What can hang from each mark:
tusi: vifiras
mumid: limuk
zudifod: berev tona vifiras
tona: gusi
vifiras: tusi zove zudifod
gubezef: limuk
limuk: gubezef mumid tusi
gusi: tona
zove: vifiras
berev: zudifod

Each row was made from one small tree. The marks that hang from a mark follow it in brackets, in alphabetical order. Every link used is in the known rows. Write each row's tree.
In the rows, zero is written as 128.
Known rows:
limuk{gubezef mumid tusi{vifiras}}: [159 214 112 128 184 233 164 134 116 108 101 119 141 200  94 116 147 174
 109 132 134 110 163 155]
zudifod{tona{gusi}}: [ 76  96 164 111 156 122  74 130 175 138 121 106  93  80  83 109 134 113
 118 157 108 104 185  86]
gusi{tona}: [115 110 171  96  77 109  71 157 125 115 108 116 118 105  61 155  91 120
 157 122 161 121 187 104]
limuk{tusi}: [130 155 140 124 127 164  98 132 160  89 125 118 119 129  93 141 119 115
 154 149 125 136 149 108]
limuk{gubezef mumid tusi{vifiras{zove}}}: [165 206  98 122 195 217 180 117 101 134  92 128 139 204 100 116 125 159
 125 118 123 132 119 178]
vifiras{zudifod{berev tona}}: [133 119 157 118  91 112  65  93 112 104 134 115 139  71 145 140 135 131
 120 122 110 131 177 142]
vifiras{tusi zove zudifod{berev tona}}: [136 123 128 127 109  57 109  93 100 157 116 136 120  81 171 140  82 116
 138  95 133 144 127 128]
tusi{vifiras{zove zudifod{berev}}}: [126 121  99 131 101 101 151  90  95 131 152 143 148 130 157 150 132 126
 163  87 131 147  77 197]
berev{zudifod}: [113 126 147 119  74 142  86 149 164 101 161  95 179 127 124 136 165 119
 111 115  93 113 149 130]
gubezef{limuk{mumid tusi{vifiras}}}: [149 230  91 152 168 186 165  88 153  77 139 127 152 173  86 129 198 158
 125 120 155 115 144 142]
zove{vifiras}: [120  72 137 123 142 155 115 192 150  90 139 136  87 106 113 118 133 122
 156 162 114 113 119 103]
tona{gusi}: [ 65 109 157  92 126 125 103 147 167 132 148 115 104 116  99 123 123 107
 161 157 112 124 157 107]
berev{zudifod{vifiras}}: [128  83 173 129  68 139  91 158 143 106 163  99 189 122 144 120 169 109
  73 165  99 134 137 134]
vifiras{tusi zudifod}: [107 136 117 124  94  71 126 162 138 129 120 131 112 115 167 149  96 134
 139 100 143 110 136 102]
mumid{limuk{gubezef tusi}}: [154 151 152 120 152 228 130 142 129 155 147 117 145 198  72 131 113 149
 160 154 120 127 134  70]
zudifod{berev vifiras{tusi zove}}: [148  83 162 124 114  88 131 143  92 148 153 139 131 101 164 132  73  90
 154 171 147 188  92 129]
mumid{limuk{gubezef tusi{vifiras}}}: [158 146 113 161 180 229 172 135 135 161 141 128 142 218  66 126 147 160
 144 134 144 102 108  77]
tusi{vifiras{zove zudifod{berev tona}}}: [138 107 103 152 130  96 122  68 103 136 121 134 138  95 142 136 145 132
 120  88 126 128 108 174]
zove{vifiras{zudifod}}: [109  86 120 115 107 126 134 173 136 104 137 146  97 116 150 125 136 132
 139 135 111 116 110 130]
tusi{vifiras{zudifod}}: [108 119  96 150 113 110 138 137 142 109 125 131 130 126 142 145 158 147
 120  90 140  93 116 150]
gubezef{limuk{tusi{vifiras{zove}}}}: [161 181  76 166 161 141 174  75 147 106 135 131 130 177  75 128 179 117
 160  87 154 143  66 119]
limuk{gubezef tusi}: [165 175 150 109 136 204 113 147 123 106 114 103 119 181  86 121 117 132
 150 130 117 137 152  98]
limuk{gubezef mumid}: [140 175 157  82 152 203 100 175 103 107 116  97 138 152 121 122 119 166
 124 135 100 115 189 150]
zudifod{berev vifiras{zove}}: [148  71 180 108 104 124  99 125  90 123 162 125 147  96 146 132 101  93
 155 180 120 194 102 167]
zove{vifiras{tusi zudifod}}: [112  97 104 132 113  88 163 191 133 127 126 159  81 125 169 126 107 136
 141 127 144 109 101  91]
vifiras{zove zudifod{tona}}: [123 103 124 122 128  89  86 108 128 134  93 119 115  79 145 136 117 123
 112  97 103 119 132 141]

Write each row's tree:
[151 225  74 142 181 169 182  67 136 103 131 136 151 178  94 129 178 141
 141 108 143 135 104 167] -> gubezef{limuk{mumid tusi{vifiras{zove}}}}
[148 159  99 157 143 202 188 115 118 172 138 139 155 225 103 133 151 171
 131 109 143 103  97 106] -> mumid{limuk{gubezef tusi{vifiras{zudifod}}}}
[157 217 149  89 155 232 124 141 111 105 106 107 139 183 103 122 116 160
 128 151 107 134 188 144] -> limuk{gubezef mumid tusi}
[ 85 108 129 135 123 101 131  71 133 153 145 137 125 105 120 116 164 131
 110 124 131 113 152 144] -> tusi{vifiras{zudifod{berev tona{gusi}}}}
[137  90 131 141 120  90 131 141 111 127 126 156  90  83 162 117 114 131
 122 136 136 120 132  92] -> zove{vifiras{tusi zudifod{berev tona}}}
[142 235 130 111 142 182 125  94 146  74 142 116 152 156  99 133 165 147
 143 138 129 140 170 133] -> gubezef{limuk{mumid tusi}}
[147  49 166 139 159 114  71 136 126 129  98 112 116  62 126 112 117 103
  83 169 109 143 130 121] -> zudifod{tona vifiras{zove}}
[134  74 145 134 139  78 132 174 121 149 119 132 109 107 155 126  75  99
 128 162 146 155  91 105] -> zudifod{vifiras{tusi zove}}
[112 130  98 118 103  55 143 142 125 156 111 141 109 119 176 150  72 120
 153  86 136 131  94 128] -> vifiras{tusi zove zudifod}
[142  90 180 132 101 100 111 165 108 120 161 130 132  99 155 130  93 105
 137 186 154 168 136 104] -> zudifod{berev vifiras{tusi}}
[147  59 151 154 165  75  99 156 127 149  87 126 100  70 142 110  87 104
  84 160 139 137 120  85] -> zudifod{tona vifiras{tusi zove}}
[123 125 132  92  74 101 113  93  90 128 157 134 148 111 165 154 101 113
 182 105 108 170 104 187] -> vifiras{zove zudifod{berev}}
[ 96  60 169 120 118 108 103 105 150 179 141 108 160 101 122  87 158  84
  52 171  82 142 130 129] -> berev{zudifod{tona{gusi} vifiras{zove}}}
[121 103 104 170 142 107 104 118 146 113  96 123 117  91 131 129 173 150
  76  91 135  75 150 129] -> tusi{vifiras{zudifod{tona}}}
[128 189  85 135 184 181 167  98 136 115 107 142 139 152 109 135 128 139
 129 137 134 129 118 190] -> limuk{mumid tusi{vifiras{zove}}}
[ 77  94  95 138 159  79 147  83 147 181 106 139 101 113 120 111 147 123
 100  97 124 102 107 146] -> tusi{vifiras{zove zudifod{tona{gusi}}}}
[119 146 136 114  69  80 123 133 108 128 154 138 135 115 174 155  91 126
 165 112 146 142 136 125] -> vifiras{tusi zudifod{berev}}
[130  94 160 148  76 102 121 179 145 130 153 113 173 126 160 118 140 107
  71 154 130 127 128  98] -> berev{zudifod{vifiras{tusi}}}
[124 106 123 120  89  94 159 161 105 125 157 166 102 118 176 132 103 129
 168 140 142 140 103 116] -> zove{vifiras{tusi zudifod{berev}}}
[ 75 113 116 115 138  37 141 107 144 202  99 141  84  99 148 116  85 111
 119 105 127 119 127 100] -> vifiras{tusi zove zudifod{tona{gusi}}}
[113 112  76 142 126  95 156 119 125 137 117 139 126 130 149 145 136 130
 134  77 131 116  75 175] -> tusi{vifiras{zove zudifod}}
[167 168 113 151 164 204 154 142 128 109 108 114 120 200  74 117 151 144
 132 110 141 113 127 107] -> limuk{gubezef tusi{vifiras}}
[148  76 148 159 118  77 108 143 137 161 112 111 157  95 155 106 131 100
  42 142 115 129 119 100] -> berev{zudifod{tona vifiras{tusi zove}}}
[ 75  68 136 112 143 111 129 133 154 149 120 147  75  96 124  93 148 125
 106 158 102 101 142 100] -> zove{vifiras{zudifod{tona{gusi}}}}
[138 241  73 145 133 158 183  68 136  91 135 140 163 183 127 135 202 171
 111  96 152 115 134 170] -> gubezef{limuk{mumid tusi{vifiras{zudifod}}}}
[124 138 120 106  82  60 144 115  92 152 147 146 129 118 183 153  70 112
 181  96 136 164  97 151] -> vifiras{tusi zove zudifod{berev}}
